Every row comes from one small tree of marks. Brackets hold a mark, then the marks that hang from it, in the order of their numbers. Every link used is in the known rows. Which tree was each row made from?
Known rows:
{J18 J694 {J939 {J135 {J758 J543}}}}: [ 4.23 -2.04  5.50 -1.96 -0.29 -0.13 -0.93  4.95 -3.59  6.72 -0.04  1.66
 -1.73  2.78 -2.22 -2.23  0.11]
{J758 {J135 {J694 J18}} J543}: [-3.02  0.37 -1.91 -1.84 -1.27 -3.21 -0.88 -0.38 -4.50  5.23 -2.62  0.07
 -1.69  1.89 -0.34  2.61  2.14]
{J694 {J18 J939}}: [-0.42 -1.28  3.83 -2.95  1.46 -2.30 -0.81  5.76 -1.36  5.07 -4.65 -1.50
 -2.92  1.99 -1.95 -0.76  0.00]
{J543 {J758 {J135 {J694 J18}}}}: [-2.88 -0.24 -1.58 -2.28 -0.89 -3.62 -1.17 -0.36 -3.56  4.16 -4.48 -0.12
 -1.47  1.21  0.82  1.68  1.97]
{J939 {J135 J694 J758}}: [ 2.86 -1.30 -0.77 -3.38 -0.50 -1.84  1.01  3.46 -4.51  5.28 -0.41  1.53
 -1.79  0.09 -1.39  1.38  1.13]
{J135 {J694 J18} {J758 J543}}: [-0.55 -1.05 -1.02 -3.17 -2.52 -2.51  0.68  0.91 -3.53  5.78 -0.56 -1.94
 -1.58  1.13 -3.43  2.39  3.30]
{J694 J135}: [ 1.13  1.23  0.34 -1.24  1.29 -2.50  1.61  1.75 -0.21  2.45 -3.17  0.19
 -2.28  0.91  0.18 -0.81 -0.82]
{J694 {J18 J939} {J135 {J758 J543}}}: [ 1.64 -0.07  3.80 -2.59 -0.99 -2.63 -0.05  4.10  0.40  5.85 -1.93  0.44
 -3.15  3.07 -1.96 -0.33  0.57]
{J204 {J134 {J758 {J135 J694} J543}}}: [-0.08  2.15 -2.94  0.15 -2.05 -2.63 -0.52 -4.23 -3.97  4.66 -3.65  1.17
 -0.23 -0.66 -1.88  0.81  0.88]
{J694 J18}: [-1.22 -1.10  1.71 -2.55  0.73 -2.54  0.11  3.06 -1.78  4.17 -4.68 -1.59
 -3.02  1.48 -2.18  0.13  0.52]
{J135 {J694 {J18 J939}} {J758 J543}}: [ 0.39 -1.18  0.98 -3.60 -1.91 -2.34 -0.21  3.20 -3.18  6.46 -0.51 -2.01
 -1.45  1.49 -3.23  1.85  2.88]
{J543 J758}: [-1.25 -0.35  0.13 -0.20 -0.89 -2.63  0.01 -1.46 -1.93  3.82 -3.23 -1.46
 -1.08  1.18 -1.63 -1.55  0.10]
{J134 {J758 {J135 {J694 J18}} J543}}: [-1.49  1.65 -2.98 -1.19 -3.15 -3.29  0.16 -1.44 -3.51  4.13 -3.80  1.08
 -0.77  0.35 -1.61  1.98  2.17]
{J939 J18 J135}: [ 2.82 -1.87  0.98 -3.33  2.40 -0.56 -0.77  5.27 -3.41  3.57 -5.06  1.46
 -3.77  1.38 -0.65 -1.54 -1.17]
{J18 J694 J939}: [ 2.24 -1.12  4.65 -2.08  1.97 -0.83 -0.54  4.98 -2.45  3.73 -3.01 -1.79
 -0.89  1.82 -1.11 -2.32 -0.17]
{J694 J18 {J135 {J758 J543}}}: [ 0.67 -0.04  1.67 -2.04 -1.60 -2.66  0.85  1.45 -0.01  5.02 -1.82  0.66
 -3.46  2.55 -1.95  0.48  1.11]
{J939 J18 {J135 J694}}: [ 2.24 -1.83 -1.14 -4.79  2.74 -0.56 -0.27  6.04 -4.48  2.97 -4.42  0.22
 -3.43  0.01 -0.30  0.21  0.44]
{J758 {J135 J694} J543}: [-1.87  1.28 -3.03 -0.60 -1.69 -3.21 -0.23 -2.20 -4.77  4.54 -1.33  0.23
 -0.05  1.57 -0.05  1.98  1.40]
{J543 {J758 J135}}: [-1.49  0.41 -0.60  0.19 -1.67 -3.51 -1.12 -2.69 -3.00  3.99 -3.88  0.90
 -0.22  2.19  0.66 -0.79 -0.26]
{J543 {J758 {J135 J694}}}: [-1.98  0.51 -2.69 -1.00 -1.28 -3.64 -0.77 -1.93 -4.02  3.60 -3.23  0.22
 -0.08  0.87  1.05  0.95  1.19]

Write each row's tree:
[ 1.70 -2.20  0.31 -4.68 -0.11 -2.03  0.42  5.57 -4.09  5.88 -1.87  1.35
 -3.36  0.52 -1.54  1.87  1.89] -> {J939 {J135 {J694 J18} J758}}
[-1.54 -0.22 -1.45 -2.97  0.44 -3.35 -0.55  2.04 -4.18  3.85 -4.56  0.17
 -1.70  1.13  1.18  2.63  1.61] -> {J758 {J135 {J694 J18}}}
[ 0.57 -0.02  3.77 -3.27  2.31 -2.55  0.05  6.61  0.83  3.94 -4.83  0.12
 -3.86  2.01 -0.13 -0.84 -0.37] -> {J694 {J18 J939} J135}
[ 2.34  1.15  0.35 -0.67 -2.27 -2.63  1.49 -0.91 -0.58  4.28 -0.17  0.95
 -1.37  1.96 -1.53 -0.36  0.13] -> {J694 {J135 {J758 J543}}}
[ 0.54 -1.95  4.42 -3.50  1.98 -1.82 -1.14  7.79 -1.92  6.12 -4.38  0.83
 -4.14  1.92 -1.69 -0.86 -0.43] -> {J694 {J18 {J939 J135}}}
[ 1.25 -2.10  4.52 -2.86 -0.78 -1.89 -1.12  5.49 -2.46  7.80 -1.91  1.24
 -3.54  3.07 -3.15 -0.60  0.32] -> {J694 {J18 {J939 {J135 {J758 J543}}}}}
[ 4.20  0.01  4.68 -1.70 -0.40 -1.04  0.26  3.47 -0.82  4.67 -0.62  0.29
 -1.17  2.77 -1.11 -1.94  0.24] -> {J18 {J694 {J135 {J758 J543}}} J939}
[ 3.23  0.02  2.42 -1.26 -1.17 -1.25  1.23  0.70 -1.35  3.80 -0.52  0.50
 -1.54  2.13 -0.95 -1.14  0.88] -> {J18 {J694 {J135 {J758 J543}}}}
[-2.19 -0.26  0.17 -2.50 -0.39 -3.61 -1.82  1.83 -3.31  4.76 -4.57 -0.15
 -1.34  1.66  0.92  0.88  1.48] -> {J543 {J758 {J135 {J694 {J18 J939}}}}}
[ 0.78 -1.82  0.05 -3.75 -1.47 -1.88  0.13  3.42 -4.15  6.94 -0.51  1.35
 -3.30  1.01 -2.63  2.05  2.45] -> {J939 {J135 {J694 J18} {J758 J543}}}
[-0.95 -1.11  0.87 -4.29  2.04 -2.29 -0.11  6.07 -2.80  4.31 -3.69 -2.64
 -2.33  0.27 -1.44  1.42  1.91] -> {J135 {J694 {J18 J939}}}
[ 5.07 -0.51  4.95 -2.62  0.85 -1.29  0.41  5.21 -0.67  3.53 -1.90  0.43
 -1.21  2.18  0.04 -2.02 -0.18] -> {J18 {J694 {J135 J758}} J939}
[ 3.35 -2.02  5.37 -2.67  2.62 -0.28 -0.84  7.47 -3.10  4.99 -2.82  1.05
 -2.39  1.85 -0.67 -2.55 -0.89] -> {J18 J694 {J939 J135}}
[ 1.51 -1.73  1.27 -4.47 -0.39 -2.60  0.03  5.36 -2.97  5.24 -2.15 -1.77
 -1.57  0.89 -2.05  1.82  2.48] -> {J135 {J694 {J18 J939}} J758}
[ 5.21 -1.28  2.22 -3.72  1.56 -0.33  0.26  4.19 -1.74  1.61 -4.49 -0.18
 -2.45  1.92  0.45 -1.66  0.10] -> {J939 {J18 {J694 {J135 J758}}}}
[ 1.57 -0.89  1.29 -3.45  2.28 -1.67 -0.36  6.66 -3.49  5.07 -2.14  0.60
 -2.00  0.38 -0.77 -0.11 -0.10] -> {J18 {J939 {J135 J694}}}
